Known rows, with every way that one mark hangs from another:
{K {N {E F M}}}: [-4.236 -2.890  3.565  3.644 -5.723  1.496  1.703 -2.519 -0.597 -0.918
  1.274  2.786  0.361 -0.357  4.614 -2.461 -0.036  4.215]
{N {E F M Q V}}: [-0.841  0.648  5.720  1.140 -2.132  4.512  3.201 -4.823 -2.329 -7.068
  1.126  3.180 -4.781 -0.865  4.414 -6.048  1.542  5.579]
{N E}: [-0.317 -1.294  1.590  2.218 -2.320 -1.084  2.127  0.155 -1.345 -0.103
 -1.277 -1.474 -0.705  0.218  1.926  3.174  0.040  0.599]
{E F}: [-0.173 -2.372  0.948 -0.585 -0.128 -1.424 -1.517 -1.240 -0.783 -0.786
  1.764  2.363 -0.864  1.626  1.171 -2.786  1.045  2.031]
{M {Q V}}: [ 0.726 -0.184  0.674 -2.164  3.446 -5.748 -1.100  4.062 -2.606  0.803
 -1.023  0.776 -3.642  1.717  2.370  1.483 -2.151 -0.767]
{K {N {E F M V}}}: [-3.380 -3.011  4.848  1.671 -5.252  4.575  1.388 -2.257 -1.654 -3.137
  0.291  3.758 -0.880 -0.493  4.893 -4.212  0.888  6.222]
{J {N E}}: [-0.209 -0.800  3.431  0.933  1.901 -0.360  4.196  0.866 -2.742  1.234
 -1.943 -0.100  0.947  0.387  0.541  3.142  0.168  1.621]
{K {N E}}: [-2.913 -2.815  0.125  2.937 -3.903 -0.197  1.379  0.505 -1.389  1.201
 -0.165 -0.030  1.452 -0.657  3.147  4.435 -0.628  0.273]
{M Q}: [ 1.568 -0.290 -2.567 -0.310  0.764 -1.965 -1.474  2.861 -3.223  0.028
 -1.063  1.227 -3.969  2.428  1.675  0.558 -3.406 -0.901]
{L {J N}}: [ 1.997 -0.023 -0.396 -4.178  3.280  0.738 -0.711  1.180 -4.614  2.763
 -2.486  2.562 -1.386  3.740  1.182 -1.374  1.127  0.570]
{K {N {E F {M {Q V}}}}}: [-5.021 -1.706  4.573  2.435 -2.554 -2.349  1.132 -0.705 -2.024 -0.169
  0.969  3.154 -2.090 -0.291  6.776 -2.290 -2.621  4.477]
{J L N}: [ 2.353 -3.330  2.826 -4.227  4.952  1.007  3.466  3.873 -2.260  2.661
 -1.959  0.505  2.370  0.935 -3.423  0.431 -0.514  1.635]
{N {E F {M Q}}}: [-1.102 -0.291  2.517  3.956 -3.584  0.593  1.585 -2.312 -2.613 -2.354
 -0.003  2.401 -4.628  1.289  5.038 -4.425 -3.193  4.842]
{K N}: [-1.177 -2.960 -1.640 -0.645 -1.218 -0.926 -1.568  2.647 -1.184  1.438
  0.279  1.564  1.074  0.691  1.360  2.325 -0.282 -1.502]
{K {N {E F Q V}}}: [-3.986 -2.067  2.465  1.220 -2.159  3.996  1.889 -4.768 -2.477 -4.771
  2.741  3.788 -1.133 -2.526  5.813 -1.872  0.825  4.201]
{N {E F M {Q V}}}: [-2.503  0.962  7.734  1.227  0.129 -2.165  3.602 -4.083 -0.640 -3.849
  2.238  1.763 -3.223 -0.976  4.504 -3.373  2.126  3.545]
{N {E F {Q V}}}: [-3.093 -0.199  5.847  1.001  1.600 -3.690  2.885 -4.427 -0.829 -2.756
  2.931  0.846 -1.968 -1.634  4.484 -0.340  2.089  2.705]
{V Q}: [ 3.386 -0.501 -2.083 -1.184  0.721 -1.348 -1.086 -0.591 -1.770 -1.593
  1.127 -0.060 -3.193  4.477  0.318  2.561  1.044 -3.129]
{N {E M {V Q}}}: [ 2.802  0.709  3.262  0.319 -2.810  3.812  2.603 -2.053 -2.752 -5.331
 -0.903 -0.104 -5.254  3.275  2.699 -0.080  1.333  1.301]
{J N}: [ 1.408 -0.956  1.440 -2.453  4.336 -1.107  1.024  3.178 -2.753  1.411
 -1.324  1.765  0.402  1.695 -1.198  0.826  0.596 -0.267]

Rows:
[ 0.934 -1.150  4.280 -0.953  3.956  2.701  7.585 -0.457 -3.033 -0.090
 -0.978 -0.585  0.937 -1.669 -0.704  1.947 -1.062  2.467] : {J L {N {E Q}}}
[-1.572 -1.128  2.700 -0.140  0.337  2.048  1.694 -4.171 -4.392  1.736
 -0.549  2.882 -0.349  1.825  4.407 -3.233  1.276  5.463] : {L {J {N {E F}}}}
[ 2.867  1.962  2.422 -2.920  0.919  3.192  0.716  0.552 -2.689 -6.064
 -0.628  2.792 -5.557  0.874  1.099 -4.255  1.386  0.928] : {E M Q V}
[-0.532 -3.285  7.931 -0.038  0.501  3.620  6.530 -1.278 -1.647  0.243
 -1.077  1.728  1.765  0.128 -0.222 -4.283 -0.549  7.251] : {J L {N {E F M}}}
[ 0.831 -3.163  4.511 -0.835  2.200  1.903  6.637  1.695 -2.425  2.523
 -2.679 -1.103  2.923 -0.295 -1.363  2.535 -0.859  3.369] : {J L {N E}}
[-0.238 -2.348  6.869 -2.482  3.806  5.985  6.875 -3.496 -3.653 -3.515
  0.402  2.579  0.583 -2.519  1.128 -3.624  0.389  7.383] : {J L {N {E F Q V}}}
[ 1.126 -0.648  4.610  0.842 -3.083  4.100  1.780 -5.617 -2.174 -6.242
  1.318  2.058 -4.822  3.271  4.028 -3.979  1.874  4.438] : {N {E F M {V Q}}}
[-4.742 -1.811  1.265  3.329 -2.649  1.138  1.965 -4.915 -1.535 -2.355
  3.786  2.721  0.020 -2.194  5.211 -0.270 -0.212  2.446] : {K {N {E F Q}}}
[-1.353 -0.359  3.770 -2.370  4.010 -4.286 -0.224 -2.382 -0.715 -2.532
  3.594  2.614 -2.171 -0.216  2.532 -2.573  2.322  1.091] : {E F {Q V}}
[ 0.222  2.594  5.077  1.232  2.168  1.884  5.820 -0.993 -3.185 -2.659
 -0.795  1.581 -2.473 -0.161  1.550 -0.612  0.226  1.644] : {J {N {E M Q}}}
[-0.475  1.042  4.534  1.275 -0.787 -3.663  2.401  2.184 -2.432 -0.522
 -2.255 -0.323 -4.864  0.979  4.040  0.745 -2.307  1.691] : {N {E {M {Q V}}}}
[-1.384  1.070  4.412  3.117 -2.443  1.612  3.246 -5.258 -1.131 -4.673
  2.134  2.417 -3.704 -0.510  3.948 -4.364  0.709  3.778] : {N {E F M Q}}
[-2.262 -0.898  1.126  0.680 -1.990  3.680  2.571 -1.353 -3.123 -3.802
  0.406  1.411 -1.437 -2.178  4.357  2.176  0.396  1.377] : {K {N {E Q V}}}
[-1.658 -2.273  3.235  1.617 -4.799  5.076  1.173 -4.962 -2.144 -5.084
  2.236  3.315 -2.549  2.141  5.376 -2.831  1.253  4.175] : {K {N {E F M {V Q}}}}
[ 0.142 -0.970  1.843  0.916 -4.314  4.679  1.879 -1.606 -2.548 -4.015
 -0.022  1.082 -3.109  2.408  4.106  1.108  0.692  0.994] : {K {N {E M {V Q}}}}
[ 0.337  0.117  1.604 -0.819  0.686  1.685  2.190 -0.844 -4.774  2.375
 -2.890  0.786 -0.994  2.336  3.133  0.962  0.602  2.424] : {L {J {N E}}}
